Known rows, with every step that occurs
lumanu > mezi: [  1.0  18.0  -2.8   1.0  11.3   4.4  -7.2 -22.3 -12.2  14.2  17.3 -19.5
 -33.7 -10.8   4.4  -5.4   9.9  -2.5   7.3  10.8   1.0   2.8   7.0 -12.9
  21.2 -10.4 -12.3  -2.6  -2.3   3.0]
mutor > litul > noge > rilos > gutom > vegape: [ 11.5  24.0   1.5  -2.4  35.2  64.2  19.1 -21.0  27.3  33.4  28.0  10.3
 -18.6 -23.5 -14.6 -57.8 -13.0  13.2  25.9   9.0  -7.9  28.0 -14.0 -14.0
  51.6  31.7  10.1  20.2  27.9   5.2]
vegape > gutom: [ -7.2  21.3   6.3  18.7  20.3  14.3  -3.1   5.0   4.1  16.5  10.7 -11.0
  -3.8   0.9  -5.3 -19.6  12.1  14.7  -1.7   1.8 -18.0   9.5  -4.6  -3.7
  19.8   3.5  11.0  -5.6   4.4  -3.6]
mezi > linom: [-10.5  -1.6   2.8  18.4  16.5 -17.3   3.0   7.7 -23.2  19.0  11.0  -2.9
 -13.2  10.9 -13.1 -20.3   5.7  -1.5  16.0   9.6  -4.1  17.6  10.9  -6.8
  -8.2  -6.4  -1.4  -9.1   3.2   5.0]
vegape > gutom > rilos > mutor > litul > linom > mezi: [ -7.0  41.2  -0.6   4.4  45.6  73.6  16.3  -0.3  10.3  -7.1   9.2  -0.6
 -27.9 -16.9  17.0 -51.9  -5.5  17.4  21.7  21.2 -15.9  14.0   2.6 -17.5
  34.3  20.7  13.6  12.7 -10.8  34.6]
mutor > litul > linom > mezi > lumanu: [-19.8  -0.1 -12.7  13.6  18.5 -19.4  15.4   2.4  -7.0 -18.6  21.0  13.5
 -52.7 -16.5  -3.2 -18.3  -8.0   3.0   7.2  20.8  -5.1  32.1   9.1 -15.9
   9.4 -15.4 -16.0   0.2   6.0  22.5]
lumanu > mezi > linom > rilos > gutom > vegape: [  3.7  19.8   5.9  16.4  38.1  14.3  -5.0 -15.8  -2.7  37.7  31.7 -12.0
 -30.2  -4.8 -26.8 -52.5  13.6   0.9  23.5   6.0  -6.3  33.1   0.8 -14.9
  52.0  13.0 -10.2   2.6   9.8  17.4]
vegape > gutom > rilos > mutor > litul: [ -5.9  46.1   7.8  10.3  31.1  76.9  24.8   3.0  23.5   7.1   4.7 -11.0
 -14.8 -18.5  18.7 -46.0   2.6  24.7  25.8  10.3 -16.7  -3.1 -12.0 -13.2
  34.1  27.9  17.9  20.0  -1.6  24.5]
litul > linom > mezi > lumanu: [-19.6   4.4  -7.1  16.6  19.7 -23.3  -9.0   6.5 -17.2  -7.9  18.3   9.5
 -39.2   8.6  -3.4  -8.3   0.4  -1.8   7.0  20.6  -5.4  35.4  13.6  -2.9
  10.9 -19.4  -7.9 -12.2   4.6  10.2]
vegape > gutom > rilos > mutor: [ -5.5  50.2  14.0  12.3  31.4  73.6   1.1   7.3  11.8  17.7   0.9 -14.6
  -0.7   5.7  18.9 -36.7  11.3  19.0  25.0  10.2 -15.7   1.6  -5.3  -0.4
  34.6  23.9  26.3   7.7  -3.5  12.0]
linom > rilos > mutor > litul > noge > gogal: [ -1.7  41.2  -5.6 -23.7  -0.7  51.8   5.4 -14.4  33.7  -0.3  20.2   2.0
 -34.6 -10.2 -21.5 -57.7 -19.3  12.8  26.0  -8.1 -14.3  12.9 -10.2 -22.7
   3.9 -16.7 -12.9  21.0   5.1  15.5]
mutor > rilos > gutom > litul > linom: [-14.3  10.1  29.2  20.1  46.5  32.5  12.4   9.3 -19.2  18.5  20.1   1.6
 -12.4  -3.6  -6.1 -49.9   0.4  18.6  10.3  13.6 -21.8  19.8 -16.6   8.8
  32.8  18.6   2.1  14.8   6.4   6.4]
mutor > litul > linom > mezi: [ -6.5  -1.9 -13.9  -0.1  21.3  -2.5  14.1  -5.9  -6.4 -12.8  13.4   6.1
 -42.9 -23.0  -7.7 -27.1  -8.8   9.5   6.4  14.5  -8.8  22.2  13.1 -21.1
   3.5  -7.6 -15.2  -0.2  -1.2  17.3]
lumanu > mezi > linom > litul > mutor: [-12.7  25.8   5.3  14.7  20.4  -9.5  -4.5 -19.7 -20.8  -5.1  32.5 -14.8
 -40.0  -4.1  11.0 -17.8  -5.2 -24.1  25.1  15.7  -8.5  -2.2  18.5 -18.6
  30.7 -17.9   3.0 -22.5  -3.2  15.5]
vegape > gutom > litul > mutor: [-12.0  23.5   9.3  21.8  34.7  32.1   8.7   7.3  -4.1   5.3  20.4 -17.0
   5.1 -10.9  -2.6 -32.0   7.8   6.3  11.8   6.6 -18.7 -18.3   0.9  -9.8
  39.5  -8.9  39.6  -4.0   5.1   1.1]
noge > rilos > gutom > litul > mutor: [  5.3  32.7  20.8  -1.7  24.2  53.7   6.8  -2.7  -7.1  19.4  23.9 -13.7
  -5.5 -10.2  -1.0 -47.3  -0.6  -0.1  31.1   9.8 -11.1   3.6 -17.3  -6.4
  40.8   6.7  32.8  11.4  17.4   6.3]
vegape > gutom > litul > linom > mezi > lumanu: [-20.4  14.2   7.1  38.3  40.3   7.1   0.2   4.3 -14.9  -7.4  39.3   8.2
 -24.1  -7.1 -11.3 -28.8   9.2   3.3  -6.3  28.5 -17.2  25.4   7.8  -5.6
  30.0 -17.3  18.8   1.0   0.9  11.4]
linom > litul > noge > gogal: [ -4.4  34.1  20.2   0.0   1.0  17.5 -11.7 -29.0  18.0   8.2  35.5  13.0
 -28.3  -8.3 -17.9 -30.1 -12.6   1.7  -4.1   1.4 -14.9  16.8  11.2 -11.2
   7.0 -15.6   6.5  -7.9  14.5 -13.7]
noge > litul: [  2.0  12.6   9.1  17.7  11.7   8.2   1.1 -18.4 -11.6  -3.4  20.1 -12.0
  -9.3  -3.7  -7.4 -25.5   7.3   5.1 -11.5  11.0 -11.2   4.1   8.4  -5.0
   1.4 -14.1  -5.4   6.4   8.4 -12.4]
rilos > mutor > litul > linom > mezi > lumanu: [-20.4  16.0 -20.3   4.5  24.2  15.5  21.4   4.2  -0.2 -24.8  16.2   0.3
 -46.5 -14.6   4.2 -14.8  -3.8  -6.2  18.7  21.1  -5.7  23.2   6.5 -14.6
   9.6 -13.0 -21.0  15.0  -0.9  38.3]
linom > mezi: [  3.3  15.8  -7.6   0.8   9.7  -0.1  -6.0 -14.2   3.2   3.6   8.3  -9.0
 -27.1  -3.9 -10.8 -17.4  11.8   2.2   2.9   5.7   0.7  32.7  20.1 -15.6
   8.3 -10.7  -3.4  -4.6   4.6   1.7]
noge > rilos > mutor: [  6.4  32.1  -0.8  -7.9   5.7  44.2  -4.5  -5.4   0.6   6.5   4.5 -16.6
 -11.5   4.2   8.1 -21.0  -1.2   0.7  31.5   9.3 -10.5   5.9  -8.1  -5.6
   5.3   3.1   3.3  12.9  -3.9  17.2]
linom > rilos > mutor > litul > noge: [ -7.4  27.5 -15.3 -10.4   5.8  31.1  12.8  -4.8  30.4 -13.1  11.6  -3.5
 -33.4   1.3 -12.3 -52.4 -12.3  16.0  37.8   2.0 -14.4  15.1 -12.2 -15.5
  23.7  -8.7 -24.6  14.9  -0.6  11.1]
mezi > linom > rilos: [ -9.5   0.3   3.5  16.8   4.6 -30.7 -10.0   9.5 -10.6   6.7  13.9  -0.9
 -25.5  21.6 -24.0 -44.9   1.3  11.1  29.3   3.5 -14.5  28.1  -0.2  -8.2
  -2.5 -11.8  -9.8 -13.1   0.2   5.4]
lumanu > mezi > linom > litul > mutor > rilos > gutom: [-13.5  49.0  19.9  13.8  39.9  25.6   0.7 -17.3 -11.4  12.8  30.2 -13.7
 -39.8   3.8  16.6 -43.2  -3.8 -20.6  28.1   9.7 -15.3  23.9  -8.0  -8.1
  56.8  12.4   2.3  -7.8   5.2  24.7]
mutor > litul: [ -4.8   1.7  -4.1   4.4   7.0  -0.5  23.2  -4.4   6.0  -0.4   8.9  -5.4
 -28.5 -25.4  -6.4 -20.5  -0.5  15.9  10.1   2.7  -7.1   5.7  -0.4 -16.9
   2.8  -1.0 -10.9   6.9   8.0   7.6]

Rows
[ -5.5  33.4  20.6  20.9  26.2  37.9  -6.0   3.8   6.4  23.1   7.6  -2.2
  -7.9   4.0  11.0 -39.3   8.1  28.3  14.2   8.8 -14.6  10.0  -4.8  -0.6
  32.9  22.2  32.7  -7.1   4.2  -4.4]  vegape > gutom > rilos
[-10.3  18.2  -7.3  16.0   8.6 -15.8  -7.0  -6.4   1.1  -1.9  16.7  -1.0
 -36.1   3.4  -5.7  -7.6  12.5  -3.4   4.5  11.9   3.8  41.9  14.6  -9.5
  13.2 -19.0  -4.0  -4.6  11.4   6.0]  linom > mezi > lumanu
[-19.9  20.4  19.2  26.3  47.4  21.2   6.7   1.9 -13.3   4.9  30.4  10.2
 -33.5   0.6  -5.9 -45.9   5.3   5.3   5.8  21.8 -12.1  51.8  -6.9   4.8
  41.4   4.8   3.4  15.4  10.6  18.2]  mutor > rilos > gutom > litul > linom > mezi > lumanu
[ -1.9  14.5  -5.4 -10.6  15.7  40.5  17.0   3.0  -8.0 -10.8   9.9  -2.9
 -26.8 -15.3  11.3 -31.9 -20.5   8.1  35.3  18.3 -19.4  -3.8 -13.7 -11.7
   1.2   5.9  -8.9  17.6  -9.5  32.2]  noge > rilos > mutor > litul > linom
[-14.7 -11.5  -3.9   6.7  18.6  -8.2  20.5   8.9 -13.0  -5.6  10.1   4.1
 -31.8 -20.2  -3.6 -21.0 -13.4  16.4  11.2  11.9 -16.0   0.0  -0.3 -10.7
   0.7  -0.4 -15.9  -1.0   0.6  10.9]  mutor > litul > linom
[  0.6  19.0  24.5  11.9  15.3  17.4   5.4  -0.7   7.8  12.9  27.3  -9.3
 -19.2  -6.2 -31.1 -59.5  16.0  24.6  14.6   2.5 -17.5  26.5 -17.6  -4.9
  32.7   1.4  -3.0  14.0  12.4  -2.1]  linom > rilos > gutom > litul
[  4.0  22.0   1.2  -5.2   5.4  21.7 -16.3 -13.5   0.8  16.9  17.3   7.8
 -17.4  16.7  -1.8 -35.9 -14.7   5.6  26.0  13.4  -7.8  21.8  -7.4  -2.4
  15.1  -3.5  10.4  -4.9   6.5 -11.9]  litul > noge > rilos
[ -8.6  26.9   5.2   9.8  51.5  49.2   7.5   2.2  12.5  32.8  -2.6 -14.5
   0.5  -3.3   1.3 -42.1   1.4   8.2  29.8  -9.9 -13.9  13.3  -5.1   0.5
  67.9  32.7  22.0   1.6  26.9  11.2]  litul > mutor > rilos > gutom > vegape
[-17.1  32.3   9.2  18.7  28.4   0.2  -8.1 -22.5 -17.3  -5.1  26.1 -11.7
 -44.0   4.5  21.4 -34.3 -13.0 -17.8  31.4  12.4 -14.2   8.9   7.9 -13.7
  39.6  -5.3   5.5 -17.2  -6.0  22.4]  lumanu > mezi > linom > litul > mutor > rilos
[ -6.9  28.9  16.5   7.4  26.9  30.6   3.6   2.7   5.7  30.2   1.1  -9.4
 -15.5   8.1  -1.5 -36.3   8.3  14.8  11.0  -3.9 -13.6  36.2 -20.4   6.9
  30.9  24.7  -4.4   8.7  14.3   3.7]  mutor > rilos > gutom
[ -8.5  26.6   6.0  13.3  25.3  24.6  -2.9 -13.1 -11.3 -10.1   8.4 -15.9
  -7.2  10.1  15.1 -42.3  -8.9   1.9  10.9   2.5 -16.7  -2.3   0.8  -1.7
  26.1  -7.8  14.1   0.3   7.7  -2.5]  noge > litul > mutor > rilos
[ -4.5  30.6  -6.6   1.7  13.1  11.8  -9.8  -9.2 -13.8   3.4  20.5 -23.1
 -36.3  13.4  -4.2 -35.7   7.2  -9.8  36.3  10.9  -6.4  13.4  -0.1 -17.1
  15.5 -15.2 -24.7   5.2 -16.7  28.4]  lumanu > mezi > linom > rilos > mutor
[-13.3  17.1   4.9   0.4  29.3  48.8  24.9  10.1  -4.7  -4.8   0.0  -0.3
 -26.9 -14.9  19.4 -39.4 -14.3  21.1  38.8  19.4 -12.9  -8.2  -1.2  -7.2
  16.5  19.7  -2.5  12.9  -6.8  25.7]  gutom > rilos > mutor > litul > linom
[ -9.9   8.8   7.0  -1.0  17.8   5.6  16.1  15.6   5.4   0.5  15.7   5.4
 -38.8 -11.1 -18.4 -55.9  -7.6  28.6  19.1   2.5 -25.4  26.8 -27.4  -5.6
  23.9  10.9 -26.9   5.5   9.5  11.8]  mutor > litul > linom > rilos > gutom
[ -6.1  18.6 -11.1  -3.2  13.5  32.9  30.4  -0.5  13.0  -5.5   2.2 -18.1
 -21.6 -23.2   1.3 -18.0   2.4   5.8  20.8   2.6  -7.9  -3.0  -1.3 -17.1
   4.2   0.6 -17.2  21.6   0.9  24.3]  rilos > mutor > litul
[  7.4  33.7   6.2 -13.6  16.4  51.3  15.8 -11.1  18.1  25.2  25.3   9.4
 -27.9  -9.2  -6.0 -52.8 -13.7   9.9  23.6  10.7  -8.9  33.0 -28.4  -8.8
  29.6  18.2  -0.6  16.2  19.5   2.0]  mutor > litul > noge > rilos > gutom
[ -6.4   2.1  -7.2   3.2  22.0  -7.3  -9.5  -2.3 -16.3  -2.0  10.0   1.1
 -28.7   1.3  -9.0 -17.7  -0.4   3.9   4.7  15.1  -7.6  26.1  18.8  -9.0
   5.3 -10.9  -7.8 -13.1  -3.0   5.4]  litul > linom > mezi
[  5.0  17.8  -4.9  -8.1   5.2  25.9   7.6 -19.0  11.4   5.8  22.3  11.8
 -31.3  -7.6  -1.3 -44.3 -22.6  11.3  27.0  13.6  -7.3  17.7 -12.3 -16.1
  13.3   1.2   2.2   6.9   7.7   1.5]  mutor > litul > noge > rilos
[ -5.9  15.9  18.0  30.1  29.6  24.4   8.5  -2.1  -1.3  12.5  26.7 -10.5
  -0.4 -15.5 -14.1 -31.8  16.0  17.4  -4.8  11.5 -18.0  -0.3  -0.8  -7.3
  23.6  -2.9  23.9   6.3   2.4  -3.3]  vegape > gutom > litul
[ -6.6  18.9   3.9   9.0  16.6  21.6  -7.0  -0.9 -13.0 -27.5  17.7 -12.1
 -15.0  13.8  -8.8 -49.9  -5.2  10.5  12.7  14.6 -30.0   1.0  -5.1   0.0
   7.4 -18.0 -22.9   9.6 -10.4   6.3]  noge > litul > linom > rilos > mutor
[-14.0  21.9  11.1  20.7  32.7  38.7   0.4  15.7  -3.1 -12.3  24.1  -9.8
  -6.7   1.5 -15.2 -54.6   3.5  22.6  19.4  14.6 -37.2  -3.9 -13.5  -2.4
  30.1  -6.8   7.2  10.5 -15.4  16.1]  vegape > gutom > litul > linom > rilos > mutor
[ -1.2  49.0  10.1 -18.8  16.3  86.3  16.3 -17.7  24.9  18.1  14.8   6.6
 -24.1 -17.0   7.3 -51.4 -18.9  11.9  31.1   5.1  -0.9   2.5   2.1 -17.4
  12.8   7.9  14.6  22.9   8.5  14.6]  gutom > rilos > mutor > litul > noge > gogal
[ -1.9  13.0  14.6   9.8  41.7  27.6  10.6  -2.6 -14.4  11.5  28.5  -1.5
 -19.6 -15.1 -21.1 -39.2  11.6   4.1  -1.8  20.2  -9.3  32.5   7.8  -7.1
  27.2  -1.1   1.1   9.6   6.6   6.8]  rilos > gutom > litul > linom > mezi
[ -2.1  19.0  12.2  17.8  47.0  40.8   7.8  -7.3  14.9  38.5   4.7  -7.6
  -6.2  -7.9 -10.5 -41.4   9.6  19.1  12.6  -5.8 -12.0  30.4  -6.8   2.1
  52.1  37.9   7.6  12.0  23.5   6.3]  mutor > rilos > gutom > vegape
[ -3.2  23.7  19.2  14.2  30.9  29.2  -1.0  -2.1 -17.1   7.3  43.9  12.1
 -34.6  -5.6  -9.7 -44.0   1.4  -2.5  13.3  31.8 -10.0  46.0  -9.8  -1.5
  30.8  -2.3  14.8  13.5  11.7  16.6]  noge > rilos > gutom > litul > linom > mezi > lumanu
[-12.1  -9.4  14.4  18.8  15.5 -15.0  -5.0   8.3 -17.5 -11.5  23.6   3.5
 -24.6  -0.9 -23.6 -50.1  -5.0  27.4  19.3  14.7 -24.7   5.6  -1.6  -3.5
  12.2 -16.5  -4.3  -2.6  -6.6  -1.1]  gutom > litul > linom > rilos
[-20.5  44.1  -1.8  18.1  42.8  59.2  16.3   8.8   9.6 -13.8  18.7   8.0
 -37.1  -9.4  22.8 -43.4  -3.9  12.0  23.8  27.3 -14.7  23.4  -3.0 -10.5
  39.4  13.5  14.8  14.7  -3.3  38.8]  vegape > gutom > rilos > mutor > litul > linom > mezi > lumanu
[  3.3  38.4  -5.0 -13.5  10.7  55.2  -9.0 -10.1   7.4  10.6  11.4  -5.5
  -9.9  19.0   5.9 -31.7 -11.8  -3.6  36.4  13.7  -8.1  12.8  -8.9  -2.6
  15.8  -1.3   2.6   9.3  -0.9   4.1]  litul > noge > rilos > mutor
[ -8.0   8.5  -9.4   1.1  12.1  10.4  19.0  -8.1  13.2   4.8  15.0   6.5
 -28.3 -11.3  -8.9 -29.8 -11.4  11.2  14.7   7.3  -5.0  12.2  -1.0 -15.0
  14.4  -3.9 -11.0   2.9  10.0  -4.4]  mutor > litul > noge
[-19.3  28.7  -6.0   8.0  30.1  38.8  18.8   4.3   2.2 -17.5  12.3   8.5
 -47.5 -10.1  20.4 -35.6  -8.9   6.3  36.0  28.9  -3.7  23.0   8.1 -11.3
  26.1   5.5  -1.6  14.3  -1.5  38.1]  gutom > rilos > mutor > litul > linom > mezi > lumanu
[-10.0  35.0  18.6  19.3  47.0  41.8   7.3 -13.6  25.5  12.7  12.6 -10.5
 -14.6 -14.0   0.7 -46.6  -1.8   8.2  24.4  -6.6 -23.5  16.3  -2.0  -1.0
  76.0  33.2  21.6  -2.8  26.2  10.3]  linom > litul > mutor > rilos > gutom > vegape
[ -4.0  13.6  -1.1  11.0   8.1 -22.5 -16.3 -13.1 -20.1   9.4  26.0 -10.7
 -43.4  12.2 -12.4 -38.7   3.0   0.5  26.6  10.7  -6.0  23.3   2.5 -17.4
  13.7 -16.7 -19.3 -10.0  -8.7  12.7]  lumanu > mezi > linom > rilos
[ -0.7  32.9  11.4  21.1  55.6  60.7   8.9 -17.2   4.5  17.6  14.6 -17.4
   5.9  -6.4   1.0 -56.4   0.4   2.9  10.1  -1.9 -17.2   8.8  -2.0   0.1
  64.6  23.4  20.7  13.0  28.4   2.8]  noge > litul > mutor > rilos > gutom > vegape
[ -8.6  53.1   2.8   4.6  36.9  87.8  21.2  -1.5  29.1  10.8  11.9   1.2
 -13.1  -4.1  16.6 -56.2  -7.0  19.5  30.9  15.1 -13.9   4.4 -11.4 -10.0
  45.5  24.1  18.7  16.4   0.5  11.8]  vegape > gutom > rilos > mutor > litul > noge
[-15.6  13.0  11.5  24.0  18.0 -15.6  -0.9 -12.0  -3.5   3.1  34.7  14.0
 -25.6  14.9 -17.0 -34.3  -7.0  -6.8  16.7  17.7 -12.7  27.2  13.9  -6.7
  11.5 -10.6  -3.2 -17.7   5.5  -8.0]  mezi > linom > litul > noge
[-12.7  -8.6  -2.3   3.3   6.8 -20.6   8.0  10.3  -2.3 -17.9  11.7   7.7
 -43.5  -9.8 -14.7 -45.8 -17.0  30.1  24.1   5.2 -25.6  11.5 -11.1 -12.3
   6.7  -6.2 -24.6  -5.0  -2.7  10.7]  mutor > litul > linom > rilos
[  2.4  46.6   9.1  -3.3   5.4  47.0  -9.1 -26.4  21.4  -8.7  25.9  -0.2
 -25.0   8.7   5.2 -36.3 -14.2  -4.5  30.7  18.0 -19.9  16.7  -5.3  -4.5
  24.6  -0.9   2.0   4.4  -1.2   3.1]  linom > litul > noge > rilos > mutor
